What can hang from each mark:
J43: J708
J651: J848
J708: J43 J70 J388 J421 J455 J848
J455: J708
J421: J708
J848: J708
J388: J708

Every row comes from one small tree of marks. The marks that hang from a mark follow it in brackets, in the order of their numbers. Every link used is in the known rows. Which tree was each row made from?
(in the rows, 128 means zero)
Known rows:
J848(J708): [108  88  73 174  80 108 137 102  77 116 139 148 120 128 170 184]
J43(J708(J70 J388)): [134  75 117 151  91 112 155 104  98  73 137 150 135 127 161 180]
J421(J708(J43 J70 J388 J455 J848)): [148 108 144 138 106 103 157 136  99  86 107 181 117 127 159 158]
J651(J848(J708(J70 J421))): [130  86  99 162  90  91 131 126  66 107 147 131 139 110 177 191]
J708(J421): [119  99  79 166  90  98 154 120 100 127 124 132 122 111 160 174]
J455(J708): [111 125  78 187  68  96 151 118 106 131 123 153 139 115 143 164]
J708(J43 J70 J388 J421 J455 J848): [145  98 160 133 130  92 153 141  88  86 118 151 116 110 168 170]
J708(J43 J70 J388 J421 J848): [125  96 160 142 132 103 152 134  69  78 135 136 121 120 182 168]
J848(J708(J43 J70 J388 J421)): [105  65 129 148 131 105 141 115  48  75 151 139 123 114 181 193]
J43(J708(J388)): [132  83 102 172  81 117 156  88  98  92 146 147 130 122 158 175]
J848(J708(J43 J70 J388)): [107  76 127 151 116 113 140 105  50  75 146 141 120 127 178 192]
J388(J708(J43 J70 J421 J848)): [112 112 139 151 123 103 152 123  81  99 133 146 124 128 162 180]
J651(J848(J708(J388))): [129  94  95 190  83 103 128 102  59 105 163 133 132 114 175 185]
J43(J708(J70 J421 J848)): [140  81 125 141  91 102 156 123 108  89 128 156 136 128 169 168]
J708(J43 J421 J848): [123 112 132 161 103 108 156 122  79 122 125 128 117 121 172 163]
J43(J708(J70 J455)): [152  85 106 135  72 104 160 114 125 102 105 161 131 124 144 182]

Which tree is each row?
[152  81 123 161  96  97 154 113 116  94 139 167 125 110 158 166]	J43(J708(J388 J421 J455 J848))
[141 101 126 137 105 105 160 128  97  91 105 170 119 118 149 171]	J421(J708(J43 J70 J388 J455))
[110 113 132 164 104 101 154 122  76  92 130 145 140 115 152 171]	J455(J708(J43 J70 J388))
[128 114 140 142 120  93 153 132  97 106 118 159 118 120 149 182]	J388(J708(J43 J70 J421 J455 J848))
[117 107 124 167 111  80 143 146  99  87 140 168 144 110 165 155]	J455(J708(J70 J388 J421 J848))
[154  74 137 139 106  93 154 128 116  76 131 172 129 115 162 170]	J43(J708(J70 J388 J421 J455 J848))
[121  67 128 139 129  95 142 120  63  83 137 151 117 106 168 196]	J848(J708(J43 J70 J388 J421 J455))
[127  83 134 162 114 100 134 118  39  87 160 121 134 106 181 194]	J651(J848(J708(J43 J70 J388 J421)))
[149 104 127 144 103  90 145 140 112  86 114 171 118 124 165 165]	J708(J70 J388 J455 J848)
[124  98 125 145 106 114 159 121  79  83 118 156 123 126 161 170]	J421(J708(J43 J70 J388))
[142  91 124 145  76 112 155 115 110  90 122 159 134 141 166 166]	J43(J708(J70 J848))
[131 125 138 147 106 103 153 121  99 107 113 162 117 133 146 180]	J388(J708(J43 J70 J455 J848))
[119  75 114 161 120 100 142 107  65 102 145 147 112 101 165 191]	J848(J708(J43 J388 J421 J455))
[119 131 138 160  88 101 152 133  89 109 116 153 140 128 157 158]	J455(J708(J43 J70 J848))
[125  63 102 145 120  85 136 127  84  83 139 166 121 106 169 192]	J848(J708(J70 J388 J421 J455))
[141  84 134 153 112  91 134 123  55  94 148 133 131  98 170 196]	J651(J848(J708(J43 J70 J388 J421 J455)))
[128  91 124 156  99 101 136 120  48 107 145 117 136 110 177 193]	J651(J848(J708(J43 J70 J421)))
[123 103 144 167 121 107 152 118  70  98 144 132 117 115 178 163]	J708(J43 J388 J421 J848)
[122 124 105 168  95 108 157  99  96 130 119 147 114 120 132 190]	J388(J708(J43 J455))
[130  88 108 171  91  99 128 116  60  88 157 137 135 117 178 189]	J651(J848(J708(J70 J388)))
[125  75  99 149 105  93 136 119  85  83 132 169 119 119 166 191]	J848(J708(J70 J388 J455))
